Each row comes from the steps of one path. Every step used is in the known rows, and no mark comes twice. Write the path behind each row, first mark first.
Known rows:
vobetim/kuzez/fovuv/folel/fuvet: 53 6 425 157 58 98 104 36 214 73 23 204 -233 0 141 -65 -87 138 15 115 95 128 -223 19 77 -124 92 -158 -182 -72 22 -25 -68 -47 89 265 104 131
poge/folel: -105 -10 -205 43 77 23 61 -26 -56 -54 25 1 -138 30 80 -97 -52 52 -24 -70 -7 -13 -3 -34 -33 88 14 18 -91 -91 11 -108 21 -73 45 93 -78 74
raboger/vivu: -96 61 -146 112 134 -108 -94 68 51 -67 228 5 87 80 -27 -92 4 2 24 -20 143 -95 214 73 98 -68 80 -44 -39 11 -61 3 43 107 -4 91 -31 -27
pibe/serirem: -49 101 71 -50 -166 -17 41 -84 -96 -72 -40 38 -61 -85 -72 -109 96 -54 69 -14 14 -52 -141 -36 -49 -6 -10 -77 -90 -19 -35 -82 -2 42 -49 177 -56 -19
raboger/vivu/vulan/numi: -110 22 -155 48 132 -42 -135 32 180 -179 312 -150 -22 106 -54 -135 -17 -137 174 -100 82 -124 255 130 69 -88 67 -67 -68 22 -142 24 78 5 -33 -35 -75 -90
pibe/serirem/vobetim/fuvet: 44 129 121 42 -132 38 106 -137 -57 -60 319 125 57 -130 -96 -148 -9 -2 -128 -7 -24 29 -205 91 65 -44 42 -216 -31 -114 99 63 -11 177 -45 329 107 13
folel/poge/vobetim: -147 98 -63 -28 106 34 19 -27 -126 8 85 20 -178 -128 26 -57 -58 -135 23 -41 -22 -45 -77 -42 108 10 25 -214 41 -53 -65 -30 -8 -12 -80 202 -114 165
vivu/vulan: -38 2 194 31 58 40 -7 -15 154 -81 81 -58 99 42 -79 -8 -50 -31 174 -87 -62 -55 68 -13 -93 -52 -50 -71 -6 10 -89 -63 61 -35 -48 -135 -103 -11
raboger/vivu/vulan: -127 65 35 143 175 -83 -106 56 195 -133 308 -51 164 117 -104 -92 -40 -47 173 -106 99 -132 269 55 24 -104 53 -116 -47 10 -144 -43 111 81 -49 -38 -123 -29
vobetim/serirem: 111 12 3 -11 -133 9 87 -115 52 -140 -34 154 -66 -33 -92 72 32 33 -111 36 -45 28 20 -49 127 12 -59 -89 -100 -71 78 -76 -31 31 -62 -156 66 84
fuvet/folel/fovuv/vobetim/kuzez: 132 39 352 15 -36 16 -137 -33 37 24 171 332 -230 224 239 3 198 83 64 201 70 126 -160 40 18 202 18 -168 -136 -30 69 81 -115 -81 -5 343 126 169
nilat/poge: 132 -16 143 -127 197 21 36 3 106 -31 89 21 -249 16 -63 54 -13 -11 64 5 14 -7 -99 1 -27 -2 3 92 41 -20 -26 115 107 3 13 5 133 -74
nize/fovuv/vobetim/fuvet: 201 72 79 23 -83 50 64 -31 17 2 120 48 -50 -6 3 36 -55 117 23 151 44 47 -193 47 213 271 8 -226 -28 -46 113 112 -25 -164 142 44 -34 46
serirem/vobetim/fuvet/folel/poge: -11 63 135 43 6 20 -29 -81 -43 12 453 228 -2 21 184 -91 -3 -7 -217 72 25 110 -33 58 92 -31 146 -251 100 -64 220 109 -54 218 -63 213 208 61
vobetim/fuvet/folel/poge/nilat: -99 46 142 35 80 -59 -84 -79 -91 62 231 214 -247 60 248 -67 -3 22 -125 54 5 97 -50 -64 39 1 67 -218 78 -41 218 -163 -46 120 -47 21 -8 138
kuzez/folel/poge/vobetim: -75 36 165 21 118 -111 19 -34 -172 -6 142 48 -152 -67 14 -183 -52 -60 -113 -86 -1 26 54 -43 101 -66 1 -220 -78 -86 -79 -59 -80 25 83 196 -124 173
folel/fuvet: -171 51 111 35 75 96 9 -36 -57 103 1 -50 -34 34 82 12 -50 57 159 -4 131 -20 -25 -1 28 -108 40 -119 23 16 -84 -45 -6 44 22 57 57 -27
kuzez/vulan/numi: 162 -67 -236 -130 -59 8 -38 4 -143 -33 -10 -162 -98 26 76 -137 16 -137 -13 -51 -5 26 -110 123 38 -126 67 -54 -49 1 -24 -7 -57 -70 132 -36 -47 -139
pibe/serirem/vobetim/kuzez/vulan/vivu: 106 40 88 84 -23 16 129 19 27 -156 258 109 -51 -105 -61 -238 82 -136 -20 12 -74 5 -302 32 -24 -105 64 -247 -266 -81 106 112 -40 99 6 303 66 -22
serirem/pibe: 23 54 36 6 25 114 190 -111 12 2 142 -16 1 -85 -27 -40 -35 -47 -62 -64 26 -2 39 98 40 0 71 62 19 -55 36 -7 -55 103 2 67 2 -43
fovuv/vobetim/kuzez: 122 65 154 59 67 42 64 7 148 13 155 171 -101 81 -66 34 101 85 123 128 -104 94 -174 10 -8 44 -56 -150 -280 -99 67 150 -52 -38 20 206 85 117
poge/folel/fovuv: -23 -2 -42 68 63 53 55 -58 -94 -40 -3 16 -162 141 152 -64 -66 31 83 -39 102 -22 -50 9 17 188 22 -19 11 -108 -67 -108 -70 -142 -7 245 -59 195
serirem/vobetim/fuvet/folel/fovuv: 129 21 234 83 -26 55 -56 -97 -27 17 438 242 14 92 203 -62 -28 74 -278 94 89 132 -67 140 139 71 124 -187 136 -77 176 137 -79 136 -30 299 249 90
vivu/vulan/numi: -21 -46 -13 -77 -5 78 -42 -43 141 -120 83 -153 -114 32 -31 -57 -25 -155 157 -89 -80 -31 42 65 -37 -23 -16 -34 -24 23 -85 26 31 -120 -31 -127 -42 -75
kuzez/folel/fuvet: -96 -14 318 91 78 -42 24 -50 -110 98 75 -4 -8 79 73 -120 -46 117 12 -51 119 51 95 8 22 -173 13 -135 -86 -11 -106 -52 -91 102 180 71 38 -9
fovuv/folel/poge/vobetim: -77 93 5 -19 163 120 -19 -26 -119 -76 85 194 -189 -111 239 -81 -18 -70 56 -54 -9 47 -105 26 160 12 53 -173 -20 -97 -58 -38 -27 -126 -30 285 11 150
nize/fovuv/folel/fuvet: -39 59 106 32 -16 184 11 7 -77 -5 -67 24 -129 -57 268 1 -76 122 93 82 224 32 -131 28 193 170 121 -170 18 18 -90 1 -28 -272 127 -27 39 -69
kuzez/vulan/vivu/raboger: 88 -142 -130 0 173 1 -16 126 -55 -140 41 -84 173 65 55 -118 8 -166 258 -113 -106 -94 -49 65 38 -63 -76 -95 -74 114 67 -9 35 72 92 -109 -118 101
serirem/vobetim/fuvet/folel: 50 10 86 69 -36 30 -52 -74 2 -4 474 233 35 -7 147 -98 -24 91 -369 70 1 145 -25 100 94 -1 104 -145 53 -71 235 133 -5 187 21 158 238 3
pibe/serirem/vobetim/kuzez: 2 135 155 61 -122 41 151 -72 66 -65 225 155 -94 -140 -148 -140 62 -28 -116 60 -33 19 -255 12 -26 -30 39 -204 -228 -114 39 106 -38 101 -114 323 106 6
serirem/vobetim/kuzez/fovuv/folel/fuvet: 46 30 422 209 113 190 85 29 197 45 289 216 -104 -20 138 -134 -137 107 -126 94 97 156 -227 140 124 -179 193 -232 -170 -149 10 184 -60 48 52 403 257 107
fovuv/vobetim/kuzez/folel/fuvet: 38 49 417 127 138 -1 83 -35 78 88 223 169 -132 147 3 -56 61 180 137 88 -2 137 -104 7 16 -87 -40 -246 -350 -104 -15 109 -124 31 172 269 109 113
vulan/numi: 15 -59 -222 -112 -75 41 -44 -23 -15 -41 8 -116 -230 -21 59 -66 25 -114 -2 3 -33 21 -23 109 51 29 40 45 -30 19 13 94 -34 -91 20 9 63 -72

Which path is each row?
208 56 341 79 46 58 53 -42 92 37 103 173 -115 202 16 75 71 48 240 155 15 68 -231 52 60 150 -29 -175 -142 -108 -12 121 -141 -119 -47 389 94 245
folel/fovuv/vobetim/kuzez
166 15 345 98 86 -68 69 -12 108 6 219 209 -93 124 -62 -67 95 137 27 90 -107 152 -103 11 3 -17 -65 -170 -363 -116 41 136 -115 5 157 219 62 136
fovuv/vobetim/kuzez/folel
203 -18 392 -8 262 -49 155 -32 136 21 258 166 -526 -53 -102 -38 -68 63 -169 55 35 76 -200 -2 114 107 -52 -92 -96 -146 -56 85 0 -84 59 265 57 168
nilat/poge/vobetim/kuzez/folel/fovuv
153 57 72 -114 144 141 236 -178 109 -160 276 173 -415 -236 -181 18 -71 -11 -248 -35 -40 8 -122 64 222 75 -30 -11 -36 -179 24 33 107 61 -11 56 104 62
nilat/poge/vobetim/serirem/pibe
-64 169 188 -26 -160 4 2 -158 -136 -51 369 249 -71 -66 108 -185 93 -56 -115 44 34 44 -186 14 33 -40 138 -316 3 -76 149 21 -66 232 -96 373 120 29
pibe/serirem/vobetim/fuvet/folel/poge
89 17 297 -47 -29 33 -239 -48 -105 -18 136 255 -110 265 314 -16 185 40 89 122 103 86 -90 91 43 172 45 -130 -17 -17 -6 66 -90 -63 37 330 129 130
fuvet/folel/fovuv/vobetim
-105 51 227 12 -50 -59 -72 18 35 39 167 268 -429 -82 184 -154 10 -33 -249 128 41 74 -152 -93 72 23 106 -258 -97 -35 91 -82 -41 35 -14 300 -76 210
fuvet/folel/poge/vobetim/kuzez/fovuv
104 -24 94 -70 261 66 97 -45 31 -64 79 38 -397 130 78 4 -51 12 128 -21 110 -28 -159 10 -7 166 38 70 50 -118 -78 0 35 -132 -5 232 102 102
nilat/poge/folel/fovuv
-87 36 168 56 149 189 -22 -34 -66 16 30 118 -57 33 282 -25 -9 108 185 -18 112 67 -64 73 67 -89 66 -77 -30 -29 -76 -15 -31 -74 69 138 167 -5
fovuv/folel/fuvet
131 1 310 169 4 45 102 56 251 17 257 133 -54 -39 -76 -105 -137 26 -260 110 13 105 -178 83 67 -97 135 -163 -163 -122 63 190 -42 93 19 295 134 131
serirem/vobetim/kuzez/fovuv
-41 24 -137 -130 -63 -28 -86 -26 -127 12 212 126 -507 -75 243 -177 100 -152 -186 77 -15 75 -167 -30 76 -7 97 -262 -135 -15 95 -32 -76 -36 20 156 -95 39
fuvet/folel/poge/vobetim/kuzez/vulan/numi
142 -87 -22 115 260 88 99 54 1 -148 159 89 -104 251 142 -122 20 -39 407 -21 -74 -36 -244 77 54 177 -78 -200 -282 -81 57 11 -87 -113 61 329 -82 394
poge/folel/fovuv/vobetim/kuzez/vulan/vivu/raboger
162 11 175 -74 300 113 37 -54 14 -81 165 103 -372 223 98 12 -1 38 280 1 65 8 -230 74 4 184 -1 19 -56 -162 -102 109 34 -147 52 380 130 158
nilat/poge/folel/fovuv/vobetim
92 14 395 8 297 163 106 19 217 27 229 220 -581 -147 55 -65 -152 118 -85 50 84 117 -352 40 163 -58 59 -122 -120 -143 -54 71 109 -84 122 364 151 124
nilat/poge/vobetim/kuzez/fovuv/folel/fuvet
-172 72 102 28 212 14 -37 8 -102 5 16 -20 -170 49 97 -51 -61 -138 138 -55 -7 -13 -53 -60 -5 -80 89 -174 11 -58 -57 -118 -54 0 -110 44 -101 139
folel/poge/nilat
-40 118 110 2 -129 67 26 -82 -98 -116 199 74 56 -97 -75 -175 48 -74 -60 -24 9 -24 -164 72 4 -52 80 -165 -98 -85 -45 81 -2 110 -61 330 91 -34
pibe/serirem/vobetim
-171 75 22 -17 -16 -38 -51 -30 -28 38 198 251 -408 -94 169 -92 97 -30 -201 120 -3 52 -90 -123 49 96 49 -244 -88 -22 117 -52 -31 5 -85 183 -46 141
fuvet/folel/poge/vobetim/kuzez
49 -18 67 -1 -84 -72 -50 -76 -10 46 236 225 -112 25 163 -36 38 129 -239 102 5 117 -16 -4 38 66 11 -73 66 8 265 -79 -9 129 61 -4 65 14
vobetim/fuvet/folel
150 -49 397 70 33 -118 5 -35 -90 16 29 53 8 167 71 -102 -23 45 -24 -11 112 59 59 60 52 17 20 -83 -12 -37 -93 -31 -178 -21 98 179 8 133
kuzez/folel/fovuv
44 20 87 29 -54 -5 -68 -108 -98 53 300 247 -240 -72 182 -65 -43 107 -333 49 59 94 -109 53 222 202 -11 -193 120 -71 136 -81 0 7 23 280 -15 211
poge/vobetim/fuvet/folel/fovuv
234 20 202 -41 301 92 115 -107 54 -49 288 156 -377 200 62 18 -56 108 220 5 36 56 -264 85 67 187 -12 -37 18 -193 39 81 28 -82 68 370 150 202
nilat/poge/folel/fovuv/vobetim/fuvet
292 0 495 104 87 -88 23 -108 -76 17 218 173 34 242 61 -69 -9 133 72 30 52 139 -58 117 130 48 -34 -212 -64 -120 15 41 -192 33 164 343 69 245
kuzez/folel/fovuv/vobetim/fuvet
201 -81 15 -43 325 5 129 85 166 -84 245 83 -485 -146 -86 -81 -40 -59 -81 -3 -107 11 -292 -13 65 7 -51 -65 -134 -80 84 121 137 -55 105 103 36 39
nilat/poge/vobetim/kuzez/vulan/vivu
-214 55 125 -36 75 -25 -222 -18 -155 2 105 160 -283 100 312 -108 67 -78 -40 26 44 50 -3 -74 -44 -5 118 -159 9 11 43 -134 -39 35 -67 42 -30 95
fuvet/folel/poge/nilat
200 -12 -86 0 79 85 85 -50 -71 -41 109 40 -345 208 166 -130 30 -25 198 42 11 72 -288 124 48 128 34 -163 -250 -181 -21 15 -162 -223 98 408 -29 192
poge/folel/fovuv/vobetim/kuzez/vulan/numi
286 -2 478 50 -15 -47 0 -135 -63 -104 108 247 -4 237 24 -48 63 97 60 33 31 107 -16 82 181 43 -66 -202 -196 -141 -61 16 -204 -12 120 239 100 269
kuzez/folel/fovuv/vobetim/serirem
79 23 356 27 70 52 -35 43 22 -37 -35 167 -100 51 242 -116 -84 -54 110 10 97 74 -140 62 103 -125 155 -131 -16 -52 -40 -57 -85 -48 67 298 26 168
kuzez/fovuv/folel/poge
-194 73 -8 -78 -6 -11 -164 -28 -154 -9 163 194 -283 -57 245 -112 77 -84 -147 27 21 28 -17 -58 63 65 75 -190 22 3 39 -49 -4 23 -40 179 -59 99
fuvet/folel/poge/vobetim
